Each row was made from one walk, in order. Every step used is in the known rows, and no mark comes twice. Write each row's walk.
(in the rows, 128 means zero)
Known rows:
bonete-voruv-visus-kina: [142  91 132 108 148 111  97 136 120  98 125 111 151 178  89 119 172  93
  58 186 158  74 161  64  94 111 141 104 119  83  49  97]
pomul-fiba: [ 90 148 104 134 124 111 101 141  79 131  94 100 140 155 109 134 120 120
 112 151 120 104 107 186 143 118 137 131 138 138 117 140]
meve-kisul-bonete-voruv-visus-kina: [135 105 119 124 151 110 120 127 140 113 156 129 148 154 177 118 137  94
  70 148 138 126 110  65 125 134 111 103 134  49 118  94]
fiba-pomul: [140 122 100 116 121 101 153 153 128 132 102 104 155 181  87  71 116 142
 150 122  73 146 135 177 118 106 173 126 123 120 151 149]
pomul-fiba-visus-kisul-lige: [130  99  55 114 126  96 140 102 100  91 107  96 109 157  99 127 105 140
 144  87  94 113 102 139 153 146 167 128  96 159  91 164]
lige-kisul-visus-kina: [112  88 144 118 119 121 104 127 148 120 119 133 158 167 132 142 106  91
 143 117 105 162  84  96 121 121 126 153 123 108 151 137]
bemozug-visus-kina-lige: [185 159 202 129 130 155  91 139 142  93 128 149 134 168 133 137 128 151
 155 183 145 180  91 178  91 139 100 103 153 107 117 131]
visus-kisul-bonete-voruv: [104 115 100 123 163 138 156  99 135 140 138 147  76 106 125 160 121 103
 108 133 174 100  95 113 186 118 146 158 113 113 141 118]
voruv-visus-kina: [165 117 123 117 127  80  95 165 122 104 127 108 178 200 117  97 137  94
 100 168 138 108 155  80  80 134 118 113 117  84  79  86]
bemozug-visus-kisul-bonete-voruv: [140 131 129 122 167 187 140 116 153 139 127 136  54 108 110 155 181  99
 137 147 187 153  75 158 171 129 135 163 134 155 152 152]
kina-lige-kisul-bonete-voruv-visus: [ 59 102 113 161 112 118 149 110 142 149 168 175 101 106 108 168 103 123
 108 118 163  85 143 130 133 107 157 119 140  69 120  96]
pomul-fiba-visus-kisul-meve: [111 101  94 135 102 120 128 107 101 120 122  96  98 148 152 158 129 142
 147  99 129 138 143 135 154 135 140 122 118 149  96 159]
voruv-visus: [130 117  95 132 123  77 128 169 131 135 111 100 169 150  98  83 147  78
 115 137 121  87 148 118 104 136 133 140 131 119 104  98]
fiba-visus: [162  96 120 120 105  82 142 172 142 153 114  96 149 166 149 114 129  99
 144 105  80 146 131 133 123 150 136 130 124 177 109 135]
meve-bemozug-visus-voruv: [169 176 175 108 157 192 133 150 125 158 115 102 115  65 140 111 190 145
 149 140  74 147 145 140 114 151 125 128 123 193 179 147]
voruv-visus-kisul-lige-kina: [138 125  60 134 148  80 145 125 136  93 116 129 156 112  73  43  88 127
 102  89 137  74 139  97 138 129 131 172 110 135 116 107]
pomul-fiba-visus-kina-lige: [129  99 143 140 102 105  83 139  93  98 142 128 127 206 137 164 104 156
 121 156 106 137 125 173  88 140 157  78 125 106  65 130]
bonete-voruv-visus-kisul: [113  91  93 110 135 124 143  84 133 107 117 113 127 112  66 123 171  82
  75 143 148  43 144  73 133  98 159 152 118 100  77  99]
bonete-voruv-visus: [116  96 108 123 143 114 129 142 126 127 108 106 149 127  73 103 180  78
  72 163 146  57 165  97 117 112 158 126 128 115  64 105]
visus-kisul-lige-kina: [144 150  86 121 158 100 152  95 133  88 106 155 146  96  96  67  41 165
 113  76 134 105  94 125 169 131 117 176 107 151 148 134]
lige-kina: [120 158 135 151 131  99 104 175 128 146 102 137 173 115 125  63  73 134
  85 131 129 118 121 174 145 116 101 175 159 176 153 111]
kina-lige-kisul-meve-bemozug-visus: [109 169 173 147  83 176 148  84 142 150 140 161 113  56 157 158 118 193
 190  84 123 165 143 162 129 111  95 115 152 149 183 151]
kisul-bonete-voruv-visus-kina: [121  99 110 142 170 107 115 177 123 141 167 131 104 178 126 136 156  86
  71 185 188 109 157  84 117 132 151 104 116  86  83  92]
voruv-visus-kisul: [132 111  87 114 116  94 145 108 136 116 113 102 151 130  91  95 137  90
 118 115 129  74 132  97 130 127 141 165 116 106 110  95]
visus-kina-lige: [152 145 187 128 126 104 102 124 121  91 145 158 160 177 145 145  70 152
 125 168 131 127 112 139  98 140 108  88 132  55 105 101]
bonete-voruv-visus-kisul-lige: [134  92  65 106 168 111 165  84 137  85 117 117 124 108  44  98 149 105
  89 120 147  47 142  57 142 123 162 132  93 106  68 125]
meve-bemozug-visus-kisul-lige-kina: [173 173 108 118 158 177 142 108 144 126 114 130 120  41  96  62 122 176
 152  93  93 144  98 161 146 130 117 183 124 237 191 149]

Write each row's walk:
[152 158 206 126 106 175 103 108 139  96 134 167 127 149 159 164 117 177
 178 134 179 206 121 142 105 123  75  97 148  99 133 147] => bemozug-visus-kina-lige-kisul-meve
[109  87 146 125 104 123 107  92 128  92 140 156 146 151  82 158 130 126
  71 154 155  69 152  78  89  85 152 100 130  52  59  91] => bonete-voruv-visus-kina-lige-kisul
[167 173 147 119 134 171 132 151 139 167 107  96 132  74 126 107 178 127
 169 134  79 151 113 182 120 134 114 153 144 226 187 149] => meve-bemozug-visus
[ 85 158 154 146  78 149 155  83 128 146 147 161 133  62 167 166  77 195
 171  74 112 131 166 142 137 109 103 104 137 117 174 132] => kina-lige-kisul-meve-bemozug
[142 167 158 111  94 184 119 105 132 138 126 128 123 104 171 161 140 174
 174  93 129 200 146 100 119 106  79 116 130 175 178 152] => lige-kisul-meve-bemozug-visus-kina
[110  99 138 159 164 116 108 154 128 130 189 167  99 160 124 151 134 108
  79 191 194  94 155 110 108 142 154  89 125  50  79  84] => kisul-bonete-voruv-visus-kina-lige
[ 93 146 122 124  89 116 147 112 122 144 104 129 142 111 159 150  85 147
 157  70 150 158 147 102 163 105  85 129 135 127 160 143] => lige-kisul-meve
[101  95  70 142 123 107 127 133 106 139 138 111  71 161 141 162 127 111
 134 114 127 134 104 165 160 143 174 143 114 148 123 141] => pomul-fiba-visus-kisul-bonete
[109 104  97 133 104  97 109 164  97 138 105  85 127 175 123 135 136 110
 125 133  88 126 125 180 126 137 159 117 135 171  95 149] => pomul-fiba-visus
[146 150 126 117 157 207 148 104 146 163 145 124  58  54 124 146 194 126
 143 134 129 133 100 147 158 128 144 168 128 202 185 144] => meve-bemozug-visus-kisul-bonete-voruv
[198 157 174 108 137 149  95 161 135 105 103 114 139 180 129 124 155 116
 145 174 142 188  88 156 101 136  96 123 144 148 123 136] => bemozug-visus-kina
[ 91  96  99 127 126 114 115 133 134 141 147 143 109 161 121 166 128 101
  81 128 176 114 137  66 127 100 157 125 116  90 114  93] => lige-kisul-bonete-voruv-visus-kina
[115 100 101 125 136 159 157  81 125 129 141 111 114  65 103 127 185 122
 103 129 147  61 196  46 133 100 142 129 102 131 101 118] => bonete-voruv-visus-kisul-meve-bemozug
[169 178 199 143 132 192 115 132 127 129 164 146 119  96 181 140 147 197
 180 153 140 191 171 142  96 151  73  81 134 138 148 150] => kisul-meve-bemozug-visus-kina-lige
[158 169 181 110  95 181 114  92 143 126 137 145 130  96 136 158 132 177
 166 127  89 166 101 159  87 118 113 125 146 160 177 129] => meve-bemozug-visus-kina-lige-kisul
[142  95 122 123 113  96  77 156  86 111 117  90 135 215 135 152 131 124
 113 151 105 137 124 149  97 132 148  94 124 143  74 137] => pomul-fiba-visus-kina
[106 110 130 149 103  91 111 136 134 120 176 159 133 178 138 148  89 124
 118 132 162 119 144 106  92 130 138 103 126  41 115  75] => voruv-visus-kina-lige-kisul-bonete
[164 161 182 104 159 165 120 165 131 129  99 111 117 119 131 112 182 117
 148 153 124 167 128 144 124 155 120 127 132 143 138 152] => bemozug-visus-voruv
[117  94  84 120 103 108 123 109  99 119 105  95 109 160 122 153 129 118
 129 113  96 112  99 152 144 130 163 140 124 156 105 146] => pomul-fiba-visus-kisul
[155 183 163 135 134 182 138 152 128 162 132 109 116  72 173 110 178 157
 181 126 123 185 166 149 125 141  74 120 138 204 173 169] => kisul-meve-bemozug-visus
[ 75  98 154 152 107 122 138 106 156 138 138 164 142 106 121 150  79 117
 163 107  94 132  93 165 126 126 139 148 144  88 158 142] => kina-lige-kisul-visus
[ 89 144 144 133  82 109 145  85 135 128 120 164 154 108 118 162  61 154
 148  92 112 117 102 164 137 107 126 126 146  90 156 118] => kina-lige-kisul
[167 152 138 101 131 161 140 107 151 117  93 117 117 117 108 123 157 109
 166 124 141 154  66 162 149 126 111 177 141 166 157 147] => bemozug-visus-kisul
[118 171 142 119  89 182 146 111 135 163 112 118 120  62 156 147 152 161
 187  73 118 182 148 128 140 102  88 139 144 204 198 166] => lige-kisul-meve-bemozug-visus
[112 101 125 121 129 110 102 162  78 130 115  96 116 165 136 137 145 124
 108 133  86 115 160 141 120 153 175 100 113 136  83 152] => pomul-fiba-visus-voruv
[ 70 140 126 158 101 106 149 111 137 157 152 181 105 114 151 171  53 150
 150  96 141 131 107 171 154 125 128 129 143  83 173 108] => kina-lige-kisul-bonete
[103 107  96 132 145 107 150 124 140 143 148 133 141 115 161 103 155  83
  82 130 116 109 111  93 147 132 121 123 146  75 134 106] => meve-kisul-bonete-voruv-visus
[140 159  96 142 167  85 132 167 117 109 106 145 168 118 102  46  43 162
 110 102 116 127 127 151 152 145 110 144 118 170 136 136] => kisul-lige-kina
[155 179 184 125 159 198 143 152 117 154 135 114 105  64 181 117 184 166
 170 132 118 179 194 111 122 156  92 101 118 175 168 172] => kisul-meve-bemozug-visus-voruv
[199 171 168 104 134 178 102 148 132 136 124 103 143 117 142 122 173 149
 152 156  94 166 116 147  94 136 107 126 133 195 161 136] => meve-bemozug-visus-kina
[ 77 140  93 132 110  98 147 142 135 174 124 140 114 135 153 157  81 110
 141  84 141 148  96 137 165 113 128 157 132 137 184 122] => lige-kisul-bonete
[ 80 146 159 148  82 126 146  84 131 132 136 170 138 101 158 165  61 176
 163  82 148 141 146 139 142 110  93 102 147  76 147 135] => kina-lige-kisul-meve
[117  92 170 129 185 131 121 182 131 140 133 123 133 125 141  97 156  82
 131 153  89 135 137 103 126 176 148 141 105  97 133 159] => kisul-visus-voruv
[137  92 157 127 136 115 104 118 123  91 150 147 148 161  84 135 146 115
  66 190 160  65 166  89  83 115 150  85 125  47  42  89] => bonete-voruv-visus-kina-lige
[ 95  99  91 155 165 107 136 177 129 166 156 127  96 137 117 125 167  74
  81 167 172  90 157 111 140 134 153 125 123 112 100 107] => kisul-bonete-voruv-visus
[119 149 112 128 133 102 147 134 139 155 138 132 150 123 211 110  91 109
 128 106  96 157  69 137 167 154  90 135 146  87 193 121] => meve-kisul-bonete
[168 101  79 121 135  85 155 121 147 104 116 130 134 125 116  72  70 148
 135  61  91 130 115 113 152 149 135 161 105 187 121 143] => fiba-visus-kisul-lige-kina
